Each row comes from the steps of one path. Every step used is in the known rows, and no mark comes twice. Write the path behind each row, first mark first.
Known rows:
buzuv -> nasufef: [ 0.473  0.123 -1.182  3.333  2.686 -0.206 -3.627 -3.899 -0.619 -1.155
 -2.062 -0.875 -1.232 -0.909 -2.271]
nasufef -> buzuv -> dabida -> divek: [ 2.421  2.819  2.834 -1.595  4.400 -3.203  3.575  2.485  1.345  0.435
  3.622 -3.071 -5.405 -3.098  0.316]
divek -> buzuv: [ 1.226 -0.068  2.102  0.633 -1.950  1.055  1.927 -1.936  1.631 -0.396
  0.960  0.649 -3.808 -1.388 -0.838]
buzuv -> nasufef -> divek -> dabida -> tagega -> fogo: [ 1.538  2.473  2.467 -3.109  6.481 -3.860 -2.988  2.950 -1.701  3.398
  0.449  0.927 -4.030 -4.819 -1.936]
buzuv -> dabida: [ 1.749  2.554  1.993 -0.280  1.466 -0.030  2.559  2.040 -0.284 -0.638
  0.362  0.265 -1.665 -1.388  1.443]
dabida -> nasufef -> buzuv: [ 0.012 -0.776  0.993  4.202  1.611 -4.463 -1.442 -0.800  4.500  0.630
  0.845 -4.099 -6.500 -0.502 -0.809]
nasufef -> buzuv -> dabida -> tagega: [ 3.689  3.935  2.216  0.634  1.816 -4.283  3.389  5.240  0.007  1.603
  3.682  0.346 -6.432 -1.876  1.261]
divek -> dabida: [-0.738  1.331  1.582 -3.304  1.700  1.943  0.014  2.883  1.711 -0.194
  0.967  0.462 -0.428 -2.270 -0.718]
tagega -> dabida -> divek -> fogo: [ 0.610 -1.999  1.669 -8.764  2.368 -0.526 -0.939  3.547 -5.129 -0.368
  1.559 -2.101  0.653 -3.053 -0.824]
buzuv -> nasufef -> divek -> dabida -> tagega: [ 1.068  2.221  0.108 -3.327  5.214 -2.674 -3.379  1.422  1.813  3.268
  0.209  1.262 -2.711 -5.651 -1.152]
divek -> dabida -> tagega -> fogo: [ 2.424  1.685  2.542 -5.607  3.280 -1.541  1.272  6.432 -3.633  0.643
  1.210  1.884 -2.718 -1.316  0.400]
dabida -> divek -> fogo: [ 2.737 -2.324  0.445 -6.689  2.532 -2.579 -0.537 -0.432 -2.709  0.074
  0.671 -1.232  0.294 -0.117 -0.766]
dabida -> tagega -> fogo: [ 3.147  0.243  0.809 -2.428  1.523 -3.484  1.430  3.546 -5.328  0.966
  0.223  1.399 -2.248  1.060  1.006]
buzuv -> dabida -> nasufef -> divek -> fogo: [ 2.726 -0.234  3.763 -1.766  3.053 -5.817 -1.225  1.084  2.377  2.978
  0.159 -1.441 -4.417 -3.269  1.331]
buzuv -> nasufef -> divek: [-0.787  0.649 -0.105  2.563  3.227 -2.062 -4.218 -3.397  2.054  2.715
 -0.714 -0.969 -1.374 -3.591 -2.325]
nasufef -> divek -> buzuv -> dabida: [ 1.809  3.310  5.077 -0.194  0.329 -0.810  3.772  0.667  3.999  2.836
  2.753  0.868 -5.606 -5.658  0.904]

Which path is each row?
[ 2.376 -1.149  1.220 -4.195  1.203 -0.321  3.072 -2.646  1.278 -0.973
  0.914 -1.094 -3.696 -2.441  0.023]
dabida -> divek -> buzuv
[-1.583  2.165  1.520 -0.661  4.940 -0.252 -4.279 -0.555  3.562  2.615
  0.180 -0.414 -1.878 -5.850 -2.908]
buzuv -> nasufef -> divek -> dabida
[-0.989 -0.892  0.574 -6.994  2.653  0.687  0.914  3.057 -2.654 -0.987
  0.723 -2.454  0.497 -3.978  0.591]
tagega -> dabida -> divek
[-0.019  0.620  3.073 -0.145 -1.266 -0.854  1.249 -1.305  4.221  3.508
  2.400  0.567 -3.862 -4.088 -0.630]
nasufef -> divek -> buzuv
[ 1.623  1.427  0.254 -5.745  1.934 -0.343  0.904  4.832 -0.188  0.415
  0.968  2.248 -1.433 -2.163  1.051]
divek -> dabida -> tagega
[-0.161 -0.947  0.955 -2.497  3.071 -0.585 -1.289  0.839  4.192 -1.191
 -1.569 -1.728 -3.357 -2.259  0.384]
divek -> dabida -> nasufef
[ 1.361  3.997  3.507  3.087  1.740 -1.944  2.376  3.203  1.691  0.784
  3.840 -1.390 -5.464 -2.101 -0.342]
nasufef -> buzuv -> dabida
[ 2.985  1.405  1.101 -5.160  4.299 -1.407  3.937  1.009 -0.797 -1.206
  0.322 -1.322 -1.559 -2.459  2.367]
buzuv -> dabida -> divek
[ 3.655  0.355  3.431  1.291  1.020 -1.466  3.213 -1.812  3.865 -1.973
 -1.101 -1.270 -8.266 -2.836  1.915]
divek -> buzuv -> dabida -> nasufef
[ 2.943  2.641  3.952  0.487 -0.309  1.120  4.395  0.298  1.393 -1.191
  1.489  0.921 -5.530 -2.843  0.855]
divek -> buzuv -> dabida
[ 4.314  3.253  3.641 -2.689  0.320 -3.203  4.735  2.923  2.190  3.633
  2.948  2.628 -6.540 -5.471  2.521]
nasufef -> divek -> buzuv -> dabida -> tagega
[ 5.445  2.688  2.626 -1.922 -0.145 -1.314  5.383  2.315 -0.249 -0.348
  1.312  2.833 -6.263 -2.720  2.505]
divek -> buzuv -> dabida -> tagega
[ 1.629  0.077  1.089  3.959  1.116  0.640 -1.741 -5.643  1.128 -1.744
 -1.147 -0.237 -4.901 -2.068 -3.050]
divek -> buzuv -> nasufef
[-1.781  1.999  2.885 -4.058  2.447  0.174 -0.854  3.428  4.058  3.586
  2.434  0.308 -0.714 -5.167 -0.447]
nasufef -> divek -> dabida
